Every row comes from one small tree of marks. Brackets hold a mark, then the marks that hang from it, in the order of their numbers. Every link used is in the known rows. Which tree was each row made from?
Known rows
{k_549 k_289 {k_903 k_286 k_351}}: [-3.93  4.94 -0.07  2.40  4.16  1.26  1.07 -2.98  6.02  3.19  3.68 -3.25
 -0.16 -0.25  0.88  1.85 -3.22  0.00 -1.52  3.25 -2.70 -2.72]
{k_351 {k_903 k_299 k_569}}: [-3.74  1.67  1.38  1.31  2.70  2.28  6.15  0.73  4.08  5.69  2.68  2.14
 -5.35  2.56 -0.36  2.69 -6.78 -3.30  1.32  2.32 -0.61 -3.25]
{k_212 {k_289 k_549}}: [-4.76  2.19 -1.70  2.00  1.82  1.32  5.67 -0.37  7.68  3.36  6.19  3.66
  0.69  5.34 -2.49  3.33 -7.66 -3.28  0.24  0.51  1.87 -2.77]
{k_212 {k_289 {k_549 {k_903 k_84 k_286 k_299}}}}: [-3.55  4.72 -2.68  2.77  2.37  2.69  3.41 -0.01  8.19  3.97  4.86  3.88
  1.12  1.23 -3.79  2.08 -5.41 -1.70 -2.33  2.15 -0.02 -1.04]
{k_286 {k_428 k_423} {k_903 k_351 {k_549 k_289} k_569}}: [-1.82  2.60 -2.73  2.36  3.24  0.52  3.56  0.36  5.87  6.27  2.02  4.55
  0.31 -0.46  3.13  3.09 -1.93 -1.93 -3.56  3.22  1.44  2.35]
{k_212 {k_289 {k_549 k_903}}}: [-4.85  3.34 -1.71  3.14  1.22  1.33  5.29 -0.46  7.85  3.56  6.45  2.45
  2.14  3.53 -3.23  3.28 -8.14 -2.22  0.10  0.98  2.22 -2.45]
{k_289 k_212 {k_549 {k_903 k_286}}}: [-2.40  5.94 -4.67  4.07  0.43 -0.75  5.11  0.31  5.29  3.20  2.59  2.49
  2.81 -0.25 -2.31 -0.44 -8.11 -0.54 -0.36  2.66  0.29 -3.51]
{k_289 k_212 k_549}: [-2.88  3.27 -4.67  2.39  1.07 -1.23  6.96  0.97  4.14  2.92  3.52  4.41
  0.68  3.27 -1.36  0.42 -9.12 -1.04  1.24  1.86  1.44 -3.67]
{k_286 {k_428 k_423} {k_903 k_84 {k_549 k_289} k_569}}: [-1.35  2.33 -3.04  2.36  5.05  1.13  1.02 -0.32  3.79  5.51  1.92  7.07
  1.01 -1.85  1.96  3.56 -1.31  0.72 -4.18  4.22  2.22  0.74]
{k_549 k_289 {k_903 k_84 {k_286 k_428} k_569}}: [-1.87  5.83 -1.00  2.51  6.61  0.22 -2.60 -3.08  3.96  3.90  2.74  2.50
  0.57 -3.05 -1.02  4.09 -0.89  2.59 -5.04  4.61 -2.19 -3.61]
{k_428 {k_286 k_903}}: [-4.14  1.49  0.89  1.49  3.54  2.20  4.49 -2.07  2.50  2.40  4.66  0.76
  0.16  1.23  2.25  0.57 -6.92 -2.85  3.20 -0.03  0.41 -2.54]
{k_903 k_286 k_351}: [-3.99  2.83 -1.50 -0.20  5.02  1.40  2.41 -2.50  6.23  4.02  2.67  1.18
 -1.95  3.88  0.33  1.66 -3.40 -1.25 -0.17  2.00 -2.72 -3.53]
{k_423 {k_428 k_286}}: [-3.95  1.99  0.07 -1.98  5.65  1.50  4.71 -0.55  2.00  2.80  5.18  4.43
 -0.14  0.18 -1.36 -0.28 -4.75 -1.28  1.76 -3.80  0.64 -4.22]
{k_286 {k_428 k_423}}: [-4.85  1.06 -1.83  1.70  5.36  0.81  1.89 -1.28  1.76  2.85  6.93  5.95
  1.11  2.58 -0.36  5.33 -6.23  0.62  1.40 -1.67  2.36 -0.67]
{k_351 {k_903 k_84 k_299}}: [-3.30  0.39  0.19  0.57  4.06  2.92  4.54 -0.57  2.80  4.37  3.05  2.56
 -5.16  1.88 -0.29  1.82 -6.14 -0.28  1.56  2.95  0.62 -2.49]
{k_289 k_212 {k_549 {k_903 k_286 k_351 k_569}}}: [-1.28  7.10 -5.41  3.29  0.45 -1.05  5.22 -0.03  6.93  4.80  1.45  2.83
  1.44  0.08 -2.79 -0.30 -6.33 -0.60 -2.55  4.20 -1.15 -3.37]
{k_549 {k_289 k_212} {k_903 k_84 k_286 k_299 k_351 k_569}}: [-1.06  7.87 -2.61  2.60  5.04  0.61  1.88 -1.61  6.17  4.96  2.02  1.43
 -2.00 -2.81 -1.10  1.36 -0.34  1.10 -5.53  5.53 -5.52 -1.11]
{k_549 {k_289 k_212} {k_903 k_286}}: [-3.67  5.54 -0.13  4.23  3.66 -0.52  2.72 -2.49  4.66  2.25  4.34 -1.71
  1.70 -1.12  0.42  1.74 -4.87 -0.98 -0.63  1.99 -2.40 -3.98]
{k_549 k_289}: [-5.15  1.65  0.78  1.18  5.17  0.69  2.88 -1.63  3.01  2.21  5.35  0.02
 -1.65  3.41  1.79  3.38 -5.53 -0.61  1.41  1.53 -0.59 -4.28]
{k_903 {k_286 k_428} k_351 k_549 k_569}: [-1.03  5.20 -4.08 -1.48  5.29 -0.12  1.42  0.67  9.09  6.31 -1.18  4.99
 -1.73  0.82  0.96  1.88  0.23 -2.11 -4.20  3.72 -3.22 -1.12]
{k_549 k_289 {k_903 k_84 k_299 k_351}}: [-3.20  4.70 -1.59  1.60  5.31  2.40  1.72 -1.15  4.13  3.78  4.43  0.04
 -2.30 -0.85 -0.07  2.10 -2.70  3.32 -1.77  4.66 -1.95  0.30]
{k_212 {k_289 {k_549 {k_903 k_84 {k_286 k_428} k_299}}}}: [-2.99  4.77 -2.93  3.10  2.87  1.68  2.76  0.40  7.88  4.25  4.90  5.58
  1.54  0.47 -3.80  2.79 -4.81 -1.61 -3.36  1.53  0.72  0.26]

Write each row's tree
[-0.09  7.34 -4.48 -0.61  6.38  2.13  1.19  1.85  7.23  5.22 -1.42  4.97
 -3.21 -2.59  0.51 -0.33  1.60 -1.02 -5.70  5.98 -6.46 -0.96] | {k_903 k_84 k_286 k_299 {k_549 {k_289 k_212}} k_569}
[-2.80  1.18 -0.54  2.85  4.15 -1.89  4.64 -0.47  4.31  6.93  2.73  7.00
 -0.85  2.23  1.24  4.34 -3.76 -1.36 -1.99  2.87  1.79 -0.98] | {k_286 k_428 {k_903 k_351 k_569}}
[-3.46  0.87  0.29  3.65  4.30 -1.76  4.15 -0.10  2.84  6.29  3.20  7.81
  0.29  1.71  0.99  4.97 -4.73 -1.53 -1.03  2.14  2.48 -2.18] | {k_286 k_428 {k_903 k_569}}
[-4.46  3.88 -1.76  1.94  5.35  2.60  2.29 -0.23  2.84  3.78  5.02  3.63
 -0.50 -0.02 -2.12  2.63 -5.43  3.85  0.96  2.91  0.04 -1.48] | {k_549 {k_903 k_84 k_299}}
[-0.21  3.61 -2.01 -0.35  4.71  2.25  1.83  1.59  6.25  6.30 -1.65  4.99
 -4.44 -2.01  0.21  0.96 -1.41 -2.33 -3.34  4.47 -1.87 -0.84] | {k_351 {k_903 k_84 {k_286 k_428} k_299 k_549 k_569}}
[-4.42  5.83  0.59  3.42  4.29  2.65  1.49 -0.15  4.56  3.22  3.81 -1.40
 -0.48 -2.03  0.46  1.58 -3.65 -1.09 -1.07  2.35 -3.38 -1.12] | {k_549 k_289 {k_903 k_286 k_299}}
[-2.45  0.83 -2.96  0.23  3.98  1.52  4.60 -0.50  5.96  5.53  0.97  3.78
 -1.19  2.25  2.40  0.46 -3.18  0.93 -0.14  5.64  1.87 -1.09] | {k_286 {k_903 k_84 k_351 k_549}}
[-3.39  0.99 -1.63  1.72  4.47  2.25  5.04 -0.12  3.77  5.96  2.78  5.11
 -3.11  2.21  0.92  1.32 -3.58  0.74 -0.51  4.50  0.42  0.16] | {k_286 {k_903 k_84 k_299 k_351}}
[-1.13  7.02 -2.01  1.90  6.45  1.39 -1.06 -1.18  5.49  5.47  2.02  2.82
 -1.95 -3.61 -0.76  2.89  0.93  1.83 -6.62  5.24 -4.41  0.42] | {k_549 k_289 {k_903 k_84 {k_286 k_428} k_299 k_351 k_569}}
[-2.97  1.53  0.00  0.15  2.29  2.26  4.23 -0.27  6.79  4.04  0.02 -0.96
 -2.65  1.41  1.88 -0.05 -5.58 -4.30  1.82  2.34 -0.20 -4.01] | {k_351 {k_903 k_286 k_549}}
[-3.76  1.33  0.73 -0.45  4.55  1.30  5.93 -0.34  1.93  3.85  4.31  4.83
  0.63 -0.82 -0.28 -0.95 -4.75 -2.24  1.31 -2.70  1.72 -3.53] | {k_423 {k_428 {k_286 k_903}}}
[-1.34  3.46 -2.66  0.57  4.29  2.31  4.51  1.57  6.53  7.15 -0.35  4.07
 -3.65 -0.09  2.53  0.48 -0.55 -0.33 -3.87  7.34 -1.48  0.81] | {k_286 {k_903 k_84 k_299 k_351 {k_549 k_289} k_569}}
[-3.13  5.11 -2.88  0.96  5.26  2.25  2.51 -0.72  4.77  5.80  3.47  4.11
 -2.30  0.31 -2.80  3.05 -3.21  3.94 -1.92  4.88 -1.89 -1.25] | {k_549 {k_903 k_84 k_299 k_351 k_569}}
[-2.65  1.18  0.19  1.03  1.72  0.40  6.62  0.01  5.68  3.26  1.67 -2.02
 -2.92  1.67  3.02  0.57 -6.81 -4.00  2.23  2.47  0.84 -3.37] | {k_351 {k_903 {k_549 {k_289 k_212}}}}
[-2.23  1.27 -1.50 -0.74  3.52  3.34  4.85  1.55  4.94  4.59  0.97  2.17
 -4.87  0.71  0.98  0.20 -5.05 -0.91  1.40  3.75  0.60 -1.03] | {k_351 {k_903 k_84 k_299 k_549}}
[-0.97  2.56 -2.78  2.79  4.98 -0.65  4.39  2.90  3.81  5.25  1.42  7.42
 -0.56 -2.19  3.21  1.14 -1.85 -0.94 -2.75  3.65  1.20  3.20] | {k_286 k_428 {k_903 k_84 k_299 {k_549 {k_289 k_212}}}}
[-1.92  4.27 -2.65  1.30  2.27  3.57  4.82 -2.16  5.31  3.09  3.77 -0.41
  0.67 -1.15  2.69 -0.46 -4.26 -3.54 -0.39  1.09 -1.37  1.00] | {k_428 {k_286 {k_903 k_351 {k_549 {k_289 k_212}} k_569}} k_423}
[-3.70  6.03 -0.25  2.62  4.16  2.49  1.91 -0.69  5.96  3.91  3.38 -2.22
 -1.55 -1.45  0.78  1.08 -2.56 -0.84 -2.02  3.16 -4.01  0.19] | {k_549 k_289 {k_903 k_286 k_299 k_351}}
[-2.96  7.17 -0.32  2.33  4.35  2.17  1.73 -0.51  6.48  5.21  2.53 -0.99
 -2.35 -1.77 -0.18  1.91 -1.44 -0.98 -3.76  4.29 -5.15 -0.92] | {k_549 k_289 {k_903 k_286 k_299 k_351 k_569}}
[-2.86  4.36 -4.07  2.77  2.46  2.26  2.07 -2.02  8.43  3.90  5.55  4.34
  2.51  1.17 -3.81  3.28 -4.72 -0.85 -3.57  1.41  1.34  0.16] | {k_212 {k_289 {k_549 {k_903 k_84 {k_286 {k_428 k_423}} k_351}}}}
[-1.30  3.22 -2.42 -0.95  4.35  2.64  3.34 -1.79  5.24  4.16  1.45  2.16
 -1.20 -0.08  2.00 -0.51 -2.92 -0.98 -0.55  3.61 -1.13 -1.27] | {k_428 {k_286 {k_903 k_84 k_351 k_549 k_569}}}
[-2.45  2.92  0.28  0.29  2.25  2.64  5.94  2.46  6.21  5.51  0.43 -0.25
 -5.46  0.33  2.05  1.01 -4.64 -4.30 -0.04  3.80 -1.34 -1.68] | {k_351 {k_903 k_299 {k_549 k_289} k_569}}
[-2.84  2.42 -2.85  0.30  3.74  5.59  2.23 -2.51  3.07  2.13  4.25  1.49
  1.68 -1.20  1.73 -0.40 -5.09 -0.41  1.69  0.66  0.94  0.34] | {k_428 {k_286 {k_903 k_84 k_549}} k_423}
[-2.05  4.93 -5.75  3.30  1.45 -0.90  5.06 -0.10  3.95  3.02  3.51  4.33
  2.35  0.19 -2.89  0.23 -8.23  2.75 -0.26  3.71  1.95 -3.42] | {k_289 k_212 {k_549 {k_903 k_84}}}
[-2.00  6.53 -3.93  1.67  5.81  2.71 -0.66 -1.23  5.04  5.97  2.85  5.58
 -0.59 -2.66 -3.03  3.18 -0.97  2.94 -4.68  3.72 -2.87  1.00] | {k_549 {k_903 k_84 {k_286 {k_428 k_423}} k_299 k_351 k_569}}
[-1.19  4.26 -0.63  1.20  3.02  3.17  2.78  1.73  6.65  5.57 -0.12  1.27
 -3.81 -2.59  1.72  1.09 -2.26 -5.36 -3.01  2.62 -2.57  0.55] | {k_351 {k_903 {k_286 {k_428 k_423}} k_299 {k_549 k_289} k_569}}
